Known rows, with every step that occurs
povolo, zibibi, dolof, tofe: [-11  38  26  -3 -10 -25 -28  -5 -20 -19 -11  16  -6 -12 -21   9 -17  18
  10 -18  13  32  34  22  25   9   9   5  16   2 -17]
vepa, tofe: [ 11  -9 -18 -41  -1 -17 -14 -18  -9 -21   0 -10   8 -12   5 -23 -18 -15
   3 -10   7  -9  18 -13  -6  -9  23  -3  -3  -8 -19]
foto, tofe: [ 16 -20  -9 -19  -7 -11  -3  -2  19 -19   7  -3   5  -6  -2   3 -11  -6
  24  -5   7   2 -10  -7 -14  -2   6   4 -26   9  -2]
foto, tofe, luzim, zibibi, povolo: [-11  16  -5  16 -21   6  -2   5  12   0   2 -25  22   5   7 -22   0  16
  -1   7  21   9 -28  12   7 -22 -38   5 -37  12  14]
tofe, dolof: [-21 -10 -14   0 -10  15 -10  -9 -27 -23   8  17 -10  17   8  -1 -16  -5
   1  15  -2   5  33 -23  -3   7 -36  -2 -19   4  -8]
befet, luzim: [ 30 -26 -13   7   8 -15  -2   6 -38 -21  -7   7 -19  11   3   4 -25 -29
  15  22  18  -4  -4 -37 -25   5  -2   0  11  -5  20]
vepa, zibibi, luzim, befet, foto, tofe: [  2 -21 -10 -27 -16 -18  21  -1  19  30   8 -16   4  13 -24 -14 -11  -5
  -8  25   9 -42 -35   8 -31 -22  -3  14  -4   2  12]
duzedim, zibibi: [ 10 -25  -5 -16   0  -8 -34  12 -11 -27 -15   3 -18 -16   9  -7 -12  -7
   1  20  -1   7  22 -11   8  13  28 -24  28  -8  13]
povolo, tofe, duzedim: [ -6  -9 -16 -20  -5  11 -14  -6   1 -17   5  10  23 -10  25  21  12 -13
  28 -36 -28  22  -3 -16  26   9  16  14  -4  12 -26]
dolof, tofe, vepa: [ 11 -10 -13  14   8   5   3 -20 -27 -13  14   0  10 -13   2  -4  13   4
  10 -25 -12  13  23  13  12  17 -24  -3   3   6   1]
zibibi, vepa, tofe, luzim: [ 19  -4  29   5  -4 -26  35 -36 -14  -7  13 -21  15  22   9 -11  -9 -15
  -8 -10  24   1   5  -7   5  -5  11 -11 -17   3  -4]
dolof, tofe, vepa, zibibi, foto, befet: [  1  34  15  22  11  16  31  -3  62  17  -3   8  15 -52  10  -5   4  29
   4 -17  -7   4  14  53   3  30 -19  13   9  35 -20]
luzim, zibibi: [-15 -20  -8 -22   4   2 -32  18  -5 -12 -18  -5 -29  -8   7 -26 -22  -4
  -6  13 -14 -12  12 -12 -10  -7 -18   2  19 -11  -5]
dolof, tofe, luzim, befet: [-17 -20 -34  15  35  -9  12  -3 -50   6  -4 -16  26  -3 -16   9   4  -8
 -10   6  11  11 -22 -25 -17 -17 -11   5   2  -3 -29]
zibibi, foto: [ 12   8  16  -3  10   4 -12   9   6  -8  -8   0 -13  -7   3 -16  -8   9
   1   7   3  30  13 -20 -24  10  24  13 -13  10 -10]
luzim, zibibi, duzedim: [-19  -1  18 -17 -16   2 -41  21   1  -7 -25  -8 -40   0   9 -10  -9  -4
  -2  -7 -11 -31   7 -26 -14 -19 -11 -18  10   1 -10]
vepa, tofe, duzedim, zibibi: [  7  -2 -34 -51 -17   9 -30 -12  12 -19 -10  -2  17 -31  22  -4   4 -18
   2 -19 -33 -23   9  17  43   5  31 -26  14 -11   2]
tofe, duzedim, zibibi, luzim, befet, foto, dula: [-11 -28 -12  -4 -11  15 -42  20  -6  28  18  31  -5  24 -14   8  13 -13
 -25  -4 -44 -58 -33   0 -31   1  25 -22  13 -31  20]
povolo, tofe, luzim, befet: [-17 -29 -20   9  30  -9  18  -8 -40  10   2 -15  25   7   0  17  10  -9
  15   4  19  30 -16 -43   2 -14  10  14   3   7 -37]
dolof, tofe, vepa, zibibi: [ -5   0  -1   2  -9   5   9 -12 -13  -6  -2   2  12 -33   9 -10   1   6
   3 -13 -22   5  25  46  29  20 -44   3  22  16  -2]
luzim, befet, foto: [  1  -8 -49 -14  22   1 -15  15 -17  13  12 -10 -27  21 -10  -5   1  -6
  -6  37   1  -4  13 -48 -47 -24  21   3  21 -20  -6]
povolo, zibibi, foto, dula: [ -2  28  58   3  -5   3 -34  27  17   0  -5  37 -21 -27  -6   0 -14  11
   2 -25 -17  37  17  24 -22  32  30  27  11   6 -16]
tofe, duzedim, zibibi: [  0 -14 -20 -17 -18  15 -34  15  -2 -21 -12  18  -7 -21  21   9   3 -15
   0  -1 -36  -7   8  -2  26  14  15 -23  22  -4  11]
luzim, befet, foto, dula: [ -8  -9 -28  -5  23   6 -37  28  -8  22  25  19 -25  23 -16   4  -3  -6
  -6  16 -15 -20   0 -30 -69 -13  17   2   8 -28 -13]
duzedim, zibibi, vepa, tofe: [ 36  -3  19 -39 -10 -37   0 -31   9 -21   2 -29  -5   0   7 -18  -5  -7
  -3   2   6 -13  25  10  36  12  50 -33  11 -12  14]
tofe, foto, zibibi, vepa: [  0  11  51  17 -17   2  39  12  26 -20  -5  29 -30  -9  12   9  10   8
 -10  -7  -3  23  12   9  33  22  -3   9  -6  -1  22]
povolo, tofe, luzim, befet, foto, zibibi: [-18  -1 -24  15  21  18  27  19  11  26  -3   3  11   9   8  23  16   0
  15  -1  18  42 -13  -5   5 -13   3  32  20  -8  -9]
tofe, duzedim, zibibi, luzim, befet, foto: [  1 -24 -33 -12 -10   9 -16  11 -17  19   5   0 -10  20  -6  -3  16 -13
 -24  19 -25 -42 -19 -20  -6 -10  27 -20  26 -22  26]
tofe, vepa, zibibi, luzim: [ -8 -37  37  17 -43 -10  28 -11 -33   2   5  17  -9   2   6 -28 -19  -7
 -14  -3  -4 -26  10  18   8  16 -42  -4  11  17  17]
dolof, tofe, luzim, befet, foto: [ -4  -5 -48  18  45  11   5   0 -26  20   6 -22  22  14 -16   7  16   1
 -10  15  11  12  -9 -20 -29 -24  -3  10  13 -11 -10]
duzedim, zibibi, luzim, befet, foto, tofe: [ 24 -36 -19 -24   1 -12   0  -3  15  19   9 -24   2  19 -28  -8  11   0
  -1  25  14 -39 -29  -6 -16 -13  34 -13  -2 -15  36]
povolo, zibibi, foto: [  8  32  40  -6  -6  -2  -5  14   6  -8 -19   8 -25 -31   1  -9 -10  11
   3  -7  -1  52  29   6  -1  22  33  28  24  15  -8]

Rows
[-18  14  26  18  29  18 -48   6  -1  -2 -16  35   6   4 -28  16   7  22
  -1  -8 -15 -32 -19  35  16  11 -43  -1 -22 -22  14]	befet, luzim, zibibi, dolof, tofe, foto, dula
[-14  25 -15  -1 -13  10  -8  41  19  21  -8   9 -47  15   0  20  10  -5
  -1   3   3 -12   1 -28 -37 -29  10  -5  19 -12  -3]	luzim, befet, foto, zibibi, duzedim
[-16  29  13  40 -24   1  18  11  -5 -14  -1  10  30  -2  27   4   3  12
  12 -22  39  70  -7   9  35   0  -6  21 -13  17  -5]	foto, zibibi, povolo, tofe, luzim
[  7  29  73 -18 -15 -15   6 -17  22 -10  12  23  -7 -27  -5   5  11   6
  -8 -45 -20   6  24  39  36  28  34  12   2  -8  -2]	povolo, zibibi, vepa, tofe, foto, dula
[  4  25   9 -25 -43  -6  32 -11  38 -12   4  13   0  -6  28   4  -3 -19
   0 -44 -26 -13  -3  35  35   8   3  -1 -11  -8   1]	foto, zibibi, vepa, tofe, duzedim
[ -6  14   0   2   6 -18 -35 -12 -24 -19  -2   8   6  12 -20   4 -14  15
   7  -7  17   8  17  -4   1  -1   1 -11 -20   1 -19]	zibibi, dolof, tofe
[-23  14  -3  29 -14   5 -17  15 -29  -5  -7 -15   0   9  15 -34  -9  11
 -23  20  19  15  -1 -12   1 -20 -33   0  -2   2   6]	tofe, luzim, zibibi, povolo
[-17  10   7   3  12  22   4  18  22 -28 -25  24  12 -52   2  11  14  15
  -4 -22  -8  29   2  34  36  18 -14  24   2  -4   2]	dolof, tofe, foto, zibibi
[-34   0  24  16   9   3 -20  -9  -9   4 -13   1  13  23   3   3  -6  18
  17  -4  19  19   2  -3  35  -8 -25   4 -10   6 -21]	povolo, tofe, luzim, zibibi, dolof
[  7  38 -38 -33 -40   2 -35 -12   0 -19   3 -14  25 -19  23 -20  13  -2
 -10 -11 -15 -10  10  14  48  -4  34 -31  -2  -4   9]	vepa, tofe, duzedim, zibibi, povolo
[-18  13  -9  33  32  11 -49   8 -13  32   9  16  18  33 -35  24  16  24
 -11  12   1 -10  -9  22 -13  -5   9 -30   3 -27   1]	duzedim, zibibi, dolof, tofe, luzim, befet, foto, dula
[ -6   0 -31 -12   0  12 -21  -1  -7 -21  -2  10  25 -22   8  11   4 -11
   5 -33 -35   0  -6   4   9   6  -5   4  -4   5 -16]	dolof, tofe, duzedim
[ 52   5  20  -4  17 -20  44 -22  47 -12  -5  -6  -3 -24   8  17  12  -7
   4  14  26 -41  -3   2  36  22  45 -30  13  -5  35]	duzedim, zibibi, vepa, tofe, foto, befet, luzim
[ 20  -7 -45  -3   7  18  22 -11  16  32  40 -18  -6  16  -9   8  36   7
  23   9  -7  -9   2  -9 -18 -13 -13   1 -11  -6  16]	luzim, befet, foto, tofe, vepa
[ 18  12   0 -30 -25 -15  16 -34  10 -13  18 -10   6  11  19  -3   2 -21
   0 -33 -24 -23   7  -1  21   2  20 -12 -19  -2  -8]	zibibi, vepa, tofe, duzedim
[  9   0  39  -3  10  11 -53  24  27  -4  -8  25  -9 -17  -3  -6  -2  15
  -3  -4 -20  11   5  19 -15  32  40 -12  -3  -6   7]	duzedim, zibibi, foto, dula
[  2  -9  28 -11  -6 -21  -4   2   5  -8  -1 -16 -38  19   7 -24 -17  -3
 -11  10 -11 -15  15  -8   1  -1  -9  -7  10  -8   7]	luzim, zibibi, vepa
[ 20   4   9  -2  24  11 -11  16   7   3 -30 -13 -25   1   2 -21 -14   1
   4  29   0  -7 -12  -4 -16   5 -11  16   6  -7  21]	befet, luzim, zibibi, foto
[  5  -2  -3  12  22   8  33  -1  16  29   2 -22  23   1 -17  10  18  11
   8  13  15  20 -42 -13 -26 -13   5  17 -47  19 -15]	zibibi, foto, tofe, luzim, befet
[-17 -27  -1   5 -12 -20  34 -21 -49  24   2  -9  17  -8 -19 -21   1  -3
 -21  -3 -11 -34 -12  25   9   1 -39   3  15  10  -7]	dolof, tofe, vepa, zibibi, luzim, befet
[ -6 -14  37  23   1 -11  19   1 -10   0  -6 -14 -21  26  11 -17 -12  -4
 -15  12   5  -4  -1  -6   4  -3 -29  -6   5   1  11]	tofe, luzim, zibibi, vepa
[  7 -27   1  16  -1   2  16  -5   6  -9   5  -1  23  -1   2  12  -6  -7
  17  -4  19  16 -25  -5 -11  -4 -17   5 -34  15   3]	foto, tofe, luzim
[  1  18  -5  34  20  -3  49   7  10  22   6  -9   3  26  -9  18  16   4
 -11   0  14  19 -17  17  -5 -10  -9  13  15 -14  10]	dolof, tofe, luzim, befet, foto, zibibi, vepa
[ 26   9  14 -15   4   5   2  -2  48  -5   3 -11  12 -12  -5  -3   3  16
  21  -7   5  22 -15   5 -17   8  20  17 -45  20  -1]	zibibi, foto, tofe
[-14  10  31 -14 -36  -9 -18  18  -3 -10 -23   6 -30 -14  14   3 -23 -14
  -3  -1  -2 -18  13 -11  -9  -5  -4 -16  15  23 -15]	vepa, zibibi, duzedim
[  1  -4 -50 -14  28   7  10 -14 -19  24  10 -27  15  16  -4  -8   7 -10
 -12  18  20 -12   0 -29 -29 -34  14   3  10 -18 -15]	vepa, tofe, luzim, befet, foto
[-10  10  33  12 -45  10   4   2 -11   3  -3  13 -31  -9  21   5   4  -5
   3 -14 -16 -17  31   5  13   8 -34 -21  17  28  -1]	tofe, vepa, zibibi, duzedim
[ 16   1  26  21   9  18  22  -4  33   6  -2  -8  29  -3  -2   6   7  14
  14  -5  18  35 -26   8 -11   6  -1  19 -51  28   4]	zibibi, foto, tofe, luzim
[ -8   4 -57 -21   8  25   6 -11  18  18  30 -15   4  35 -15  13  14   3
  18  33  -1 -13   3 -13 -18 -21 -28   9 -36  -6   2]	luzim, befet, foto, tofe, dolof
[-16   7  10  38  12  -5 -12 -15 -39 -10  -3  11  26  19 -15  12 -11  13
   1  -6  29  22   3  -2   4  -4 -20 -10 -24   8 -16]	zibibi, dolof, tofe, luzim
[-19 -29 -25  20  19  -7  16   9 -57  12  -1  -2  -5  12  -6   4  -6 -15
 -15  28  14   7 -12 -48 -29 -20  -9  -1   7  -1 -23]	tofe, luzim, befet
[ 25  16  18  39   2  14  52   8  40  22  -4  22 -18 -24  20   6 -11   3
  13  20   7 -15   2  20 -15  29 -27   6  16  30  14]	tofe, vepa, zibibi, foto, befet, luzim
[ -3 -17  -3  26  23   1   0  -7 -33 -16  -9  -2  30 -10   0   2  -7  -4
  -2 -11  13  25  -6  -4  -5   2 -15   6  -5   7 -13]	dolof, tofe, luzim
[ 19  -3  13  -6 -27  -6  -6  -3   5 -17   5   4 -18   6  20  11   9 -13
  -3  -5 -33  -7   8   0  37  23  25 -34  13   1  27]	tofe, duzedim, zibibi, vepa
[-44  16  -7  19   7 -17   7  -5 -43  21 -17   0  21   5 -25  10 -15   9
 -16  23  15  -2 -11  13   8 -18 -34  -7   3  10 -35]	vepa, zibibi, dolof, tofe, luzim, befet
[ 20   2  24  12   3  10  24  -7  55  17  14 -30  -3  37   3  -5  10  10
   4   9   7  -8 -15  21   0 -10 -24   5 -19  -2  41]	befet, foto, tofe, luzim, zibibi, vepa
[ -8  38 -23 -23 -12   5  42 -25  28  20  22 -12 -14  42  -1  -3   6  -1
  -5  13   0 -17  26  20  13 -13 -15   4 -12 -26   7]	luzim, befet, foto, zibibi, vepa, tofe, dolof
[ 12  -9   3 -20 -15 -22  18   0   8  24  12 -12  -8   7 -32  -3  -2  -3
   3   1  16 -13 -20   2 -21 -14  25  26  13  -4  17]	povolo, zibibi, luzim, befet, foto, tofe
[ 21  -4 -15  24  47   5  21   5  21 -18 -11  17  16 -39  -5  29   7   0
   9   0  22 -13 -19 -13  -9  15   2  10   5   6   5]	dolof, tofe, foto, befet, luzim
